What can hang from each mark
lomabuk: kizus
tose: matu senaf
pigo: zurekez
vubone: matu
gazav: kizode
zurekez: zuked
senaf: zuked
kizus: lomabuk
matu: kizode tose
zuked: furu kasaf kizus senaf
furu: luzif

Each row was made from one small tree. Brackets hold a mark, then the marks that hang from it, in alphabetical order. Every link used is in the known rows. Write each row's tree.
Known rows
[gazav kizode]: [13.9, 4.0, 28.8, -53.9, 31.8, -11.8, 32.0, -7.8, 1.4, -4.2, -7.6, 7.2, -31.2, 20.7, -16.4, -11.0, 33.8, -35.2, 14.8, 22.4, 10.7]
[vubone [matu kizode [tose [senaf [zuked kasaf kizus]]]]]: [15.1, 18.3, 29.2, -22.4, -19.9, 3.9, 9.3, -5.0, 10.2, -13.7, -1.4, 34.2, -16.8, -15.4, -37.2, -16.4, 55.6, -19.8, -6.7, 19.8, 20.1]
[tose matu [senaf [zuked furu kizus]]]: [0.4, 22.1, 7.6, -53.4, -7.2, 22.6, 9.9, -5.7, -5.6, -19.1, 16.7, 34.5, 6.3, -1.5, -64.1, -30.6, 53.2, -8.6, 9.5, 12.7, 11.9]
[pigo [zurekez [zuked senaf]]]: [2.8, 14.4, 2.5, -42.2, 1.8, -15.8, 41.8, -13.5, -22.7, -6.5, 30.2, -9.8, -36.4, 17.0, -43.7, -6.2, 37.1, -29.1, -1.6, 24.3, 34.0]
[tose [matu kizode] [senaf [zuked furu]]]: [7.5, -6.2, 29.2, -55.4, 10.2, 10.0, 15.6, 29.8, -8.3, -24.9, -9.6, 58.1, -0.7, 13.9, -39.8, -30.6, 74.3, 6.5, 4.7, 12.1, 1.2]
[vubone [matu kizode [tose [senaf [zuked kizus]]]]]: [28.2, 2.7, 37.5, -25.6, -16.5, 15.1, 14.5, 2.5, 18.9, -15.3, 7.2, 33.7, -11.3, 6.1, -32.1, -3.0, 51.5, -19.4, -4.0, 19.9, 25.1]
[matu kizode [tose senaf]]: [45.7, -19.5, 40.9, -28.8, 20.7, 23.0, 13.4, 16.2, 2.5, -7.7, 0.6, 35.4, -18.6, 20.9, -12.4, -12.9, 50.5, -21.9, -1.5, 18.3, 20.5]
[vubone [matu kizode [tose [senaf [zuked furu]]]]]: [21.1, 1.7, 43.9, -34.9, -1.3, -1.8, 14.5, 26.2, 10.4, -28.1, -22.9, 55.9, -9.1, 13.9, -19.0, -9.0, 71.9, -5.7, -1.4, 13.1, 17.4]
[pigo zurekez]: [17.9, 4.4, 10.3, -32.7, 30.1, -7.2, 30.7, -12.1, 2.5, -17.9, 1.1, -5.2, -27.8, 13.9, -22.0, -8.9, 29.7, -19.1, 0.1, 10.1, 24.1]
[zurekez [zuked furu kasaf kizus]]: [-45.1, 50.0, 3.5, -36.8, -11.8, 5.7, 22.5, -15.0, -26.0, -13.3, 11.3, 18.4, -27.0, -16.8, -59.6, -14.9, 19.0, -40.0, 4.5, 17.6, 12.7]
[senaf zuked]: [8.7, -12.1, 27.8, -39.4, 12.4, -4.7, 54.0, -3.8, 7.1, -19.4, 11.7, 28.3, -26.5, 7.0, -23.4, -13.8, 31.9, -34.0, 18.8, 1.0, 7.8]
[senaf [zuked [furu luzif] kasaf kizus]]: [-44.9, 50.2, 2.6, -37.0, -17.7, -3.3, 21.3, -16.8, -1.5, -17.6, 27.4, 10.9, -13.3, -25.6, -49.0, -14.9, 30.1, -16.9, 5.0, -0.5, 14.4]
[tose matu senaf]: [22.9, -5.0, 11.8, -46.1, 9.9, 9.9, 3.3, -5.5, -4.4, -10.1, 6.5, 28.1, -8.0, 18.2, -52.3, -40.2, 52.3, 1.7, 12.6, 11.4, 5.0]
[matu kizode]: [8.8, -7.4, 35.2, -38.5, 28.1, 5.1, 28.5, 9.7, -3.6, -13.1, -5.5, 22.4, -29.7, 27.7, -13.2, -6.8, 43.3, -23.1, 5.5, 12.1, 9.1]
[zuked senaf]: [15.8, 5.2, 10.8, -44.8, 10.2, -3.7, 30.9, -18.1, -11.6, -2.1, 31.7, 1.2, -34.1, 26.0, -29.6, -20.1, 51.2, -34.8, 17.2, 13.0, 28.6]
[vubone [matu kizode [tose senaf]]]: [36.9, -4.7, 38.7, -25.4, 3.8, 2.1, 2.0, 12.4, 11.2, -13.7, -16.1, 34.9, -20.3, 25.4, -21.3, -9.7, 59.8, -5.4, -2.6, 18.2, 20.0]
[pigo [zurekez [zuked furu kasaf kizus senaf]]]: [-31.9, 62.2, -18.5, -41.0, -10.7, -6.4, 19.9, -25.9, -37.6, -9.2, 32.1, -16.2, -29.9, -13.3, -59.7, -12.8, 39.5, -34.9, -10.2, 27.7, 40.1]
[tose [senaf [zuked furu kizus]]]: [8.5, 17.4, 18.0, -45.3, -3.4, 24.9, 29.0, -10.2, -10.0, -16.0, 28.7, 28.6, 1.2, 5.9, -47.2, -13.2, 41.7, -26.8, 7.8, 17.7, 30.2]
[senaf [zuked [furu luzif] kasaf [kizus lomabuk]]]: [-48.0, 60.9, -2.0, -39.5, -20.2, -5.1, 27.5, -7.3, 10.9, -36.9, 26.3, -0.1, -20.6, -23.9, -42.2, -16.3, 31.1, -3.2, 2.0, -18.5, 12.8]
[matu kizode [tose [senaf [zuked furu kasaf [kizus lomabuk]]]]]: [8.6, 30.0, 21.4, -34.3, -2.9, 21.0, 19.0, 18.6, 6.7, -33.9, 1.4, 29.4, -17.9, -20.8, -21.4, -18.6, 58.0, -16.6, -10.1, 2.3, 20.8]
[lomabuk kizus]: [-0.8, 16.7, 27.9, -48.4, 10.0, 9.0, 21.7, -17.2, 13.9, -20.1, 13.4, 20.3, -31.3, 26.3, -34.0, -12.3, 24.5, -22.6, 6.2, 6.0, 6.2]

Which tree is each row?
[-22.5, 65.3, -12.2, -50.4, -6.2, 0.4, 14.6, -20.5, -15.3, -22.3, 27.7, -16.8, -34.8, -2.6, -39.9, -26.3, 55.3, -27.1, 5.5, -1.1, 32.8]
[zuked furu kasaf [kizus lomabuk] senaf]
[-11.6, 35.6, 12.4, -47.3, -1.0, 12.2, 41.4, -0.4, 11.4, -41.8, 15.9, 11.6, -21.8, -1.6, -29.8, -8.4, 32.8, -23.5, 8.3, -11.8, 18.6]
[senaf [zuked furu [kizus lomabuk]]]
[-7.2, 37.4, 8.6, -25.8, -21.6, 14.0, 7.7, -8.5, 6.0, -10.5, 37.3, 24.4, -3.7, -32.1, -48.6, -19.9, 40.6, -16.2, -2.5, 6.3, 23.2]
[matu [tose [senaf [zuked [furu luzif] kasaf kizus]]]]
[-1.8, 11.1, 14.2, -43.3, -7.4, 16.6, 8.0, -2.9, -10.7, -9.2, 10.8, 34.2, -7.9, -12.9, -56.2, -38.0, 61.2, -7.3, -0.8, 19.2, 2.7]
[tose [matu kizode] [senaf [zuked kasaf kizus]]]
[-16.6, 16.2, 17.3, -41.6, 12.9, -15.1, 42.7, -1.5, -7.6, -23.6, -5.9, 36.2, -23.5, -16.7, -29.0, -25.3, 43.9, -31.0, 14.7, 0.3, 4.3]
[senaf [zuked furu kasaf]]
[12.2, 24.4, 15.0, -30.0, -5.6, 21.1, 17.0, -8.4, -2.9, -14.2, 18.4, 35.3, -9.7, -29.2, -40.0, -24.1, 43.3, -36.4, 3.5, 16.4, 24.5]
[matu [tose [senaf [zuked furu kasaf kizus]]]]
[44.7, -29.9, 47.5, -30.4, 14.6, 18.3, 36.7, 23.3, 8.8, -14.6, 6.3, 49.4, -17.1, 8.5, -12.3, -12.2, 53.6, -24.8, 1.8, 16.1, 15.6]
[matu kizode [tose [senaf zuked]]]
[44.6, -24.7, 33.4, -29.1, 8.5, 13.5, 38.8, 3.5, 15.0, -14.1, 17.1, 41.4, -16.2, -0.5, -22.8, -20.2, 39.7, -31.0, 10.8, 10.0, 18.4]
[matu [tose [senaf zuked]]]
[-36.3, 28.7, 12.8, -37.4, -3.2, -19.0, 31.7, 0.7, 1.0, -22.3, 10.4, 25.6, -18.2, -19.2, -38.5, -21.9, 40.3, -8.5, 11.0, -7.2, 3.3]
[senaf [zuked [furu luzif] kasaf]]
[-1.3, 14.7, 21.5, -53.7, -2.4, 27.1, 4.4, 12.1, -8.8, -20.4, 7.1, 40.5, 6.9, 8.1, -52.4, -24.5, 66.3, -0.5, 0.0, 17.4, 10.8]
[tose [matu kizode] [senaf [zuked furu kizus]]]
[-26.9, 18.3, 16.1, -48.2, -8.8, -5.6, -1.2, 24.1, -8.8, -19.7, -1.0, 46.6, 1.6, -10.2, -52.6, -38.5, 75.0, 27.3, -2.2, 4.2, -4.4]
[tose [matu kizode] [senaf [zuked [furu luzif] kasaf]]]
[-18.2, 54.1, -5.8, -47.0, -2.9, 2.2, 7.6, -30.7, -28.2, -1.5, 34.7, -5.8, -25.1, -3.1, -47.6, -24.4, 52.9, -41.9, 9.2, 19.8, 33.1]
[zuked furu kasaf kizus senaf]
[-24.9, 43.3, -10.0, -42.9, 1.3, -24.5, 29.9, -9.0, -36.8, -12.3, 12.4, 0.3, -33.7, -8.0, -49.3, -19.1, 49.7, -27.1, -4.4, 23.2, 32.4]
[pigo [zurekez [zuked furu kasaf senaf]]]
[12.0, 19.3, 26.0, -29.5, 1.4, 24.0, 13.1, 10.0, -6.2, -15.4, 3.9, 41.9, -9.7, -21.4, -28.6, -17.1, 54.9, -30.0, -6.1, 19.6, 20.6]
[matu kizode [tose [senaf [zuked furu kasaf kizus]]]]
[1.5, 18.9, 17.7, -27.3, -8.0, -3.2, 15.3, 6.8, 7.0, -16.4, 18.3, 38.0, -9.0, -25.5, -37.4, -27.1, 50.8, -6.8, 1.7, 1.1, 15.3]
[matu [tose [senaf [zuked [furu luzif] kasaf]]]]
[-11.9, 25.6, 18.4, -43.5, 4.7, 13.6, 37.9, -10.6, -2.8, -21.3, 20.6, 21.7, -14.3, -1.8, -35.9, -5.7, 30.5, -38.1, 12.5, 7.7, 19.1]
[senaf [zuked furu kizus]]
[39.5, -4.5, 25.0, -27.7, -5.4, 31.6, 30.2, -11.8, 12.3, -6.7, 36.9, 26.8, -11.5, -7.6, -36.5, -10.9, 31.6, -41.2, 4.6, 16.9, 26.9]
[matu [tose [senaf [zuked kizus]]]]
[-13.1, 31.6, 5.3, -37.3, -6.1, 0.3, 46.1, -16.2, 10.4, -32.3, 18.4, 2.8, -33.3, -21.1, -34.5, -21.8, 28.5, -29.5, 7.1, -10.2, 10.6]
[senaf [zuked kasaf [kizus lomabuk]]]
[12.0, -1.8, 23.9, -46.5, -3.6, 28.2, 12.6, 5.1, -3.7, -12.9, 18.5, 35.0, -2.2, 9.0, -51.5, -25.8, 56.4, -5.6, 0.9, 20.1, 7.5]
[tose [matu kizode] [senaf [zuked kizus]]]
[7.8, -9.2, 22.5, -44.7, 3.8, -2.7, 16.6, 13.2, -7.1, -14.0, -9.2, 49.0, -12.0, -7.0, -43.0, -45.0, 69.3, 2.5, 3.9, 12.1, -5.9]
[tose [matu kizode] [senaf [zuked kasaf]]]
[-18.3, 35.6, 4.8, -48.3, -3.4, -7.2, 11.8, -8.8, -11.2, -8.1, 41.4, -1.1, -20.3, 23.6, -38.6, -12.5, 56.3, -8.8, 10.7, 4.6, 29.6]
[zuked [furu luzif] senaf]
[2.2, 29.1, 26.0, -33.9, -14.6, 28.0, 13.8, 25.4, 17.7, -33.1, 27.8, 19.4, -7.9, 0.1, -25.7, 0.9, 48.9, 5.9, -13.1, -3.3, 25.1]
[matu kizode [tose [senaf [zuked [furu luzif] [kizus lomabuk]]]]]
[-26.7, 44.5, 3.2, -49.8, -15.7, 12.3, 26.0, -17.1, -33.0, -4.8, 44.2, 5.7, -27.4, 14.2, -59.8, -4.9, 38.5, -45.0, 8.2, 26.5, 34.4]
[zurekez [zuked furu kizus senaf]]
[6.5, 36.6, -1.2, -47.3, -5.7, 11.2, 26.0, -23.1, -2.5, -17.4, 49.7, -24.6, -37.0, 21.6, -35.0, -13.4, 42.9, -28.0, 9.3, 0.4, 34.4]
[zuked [kizus lomabuk] senaf]
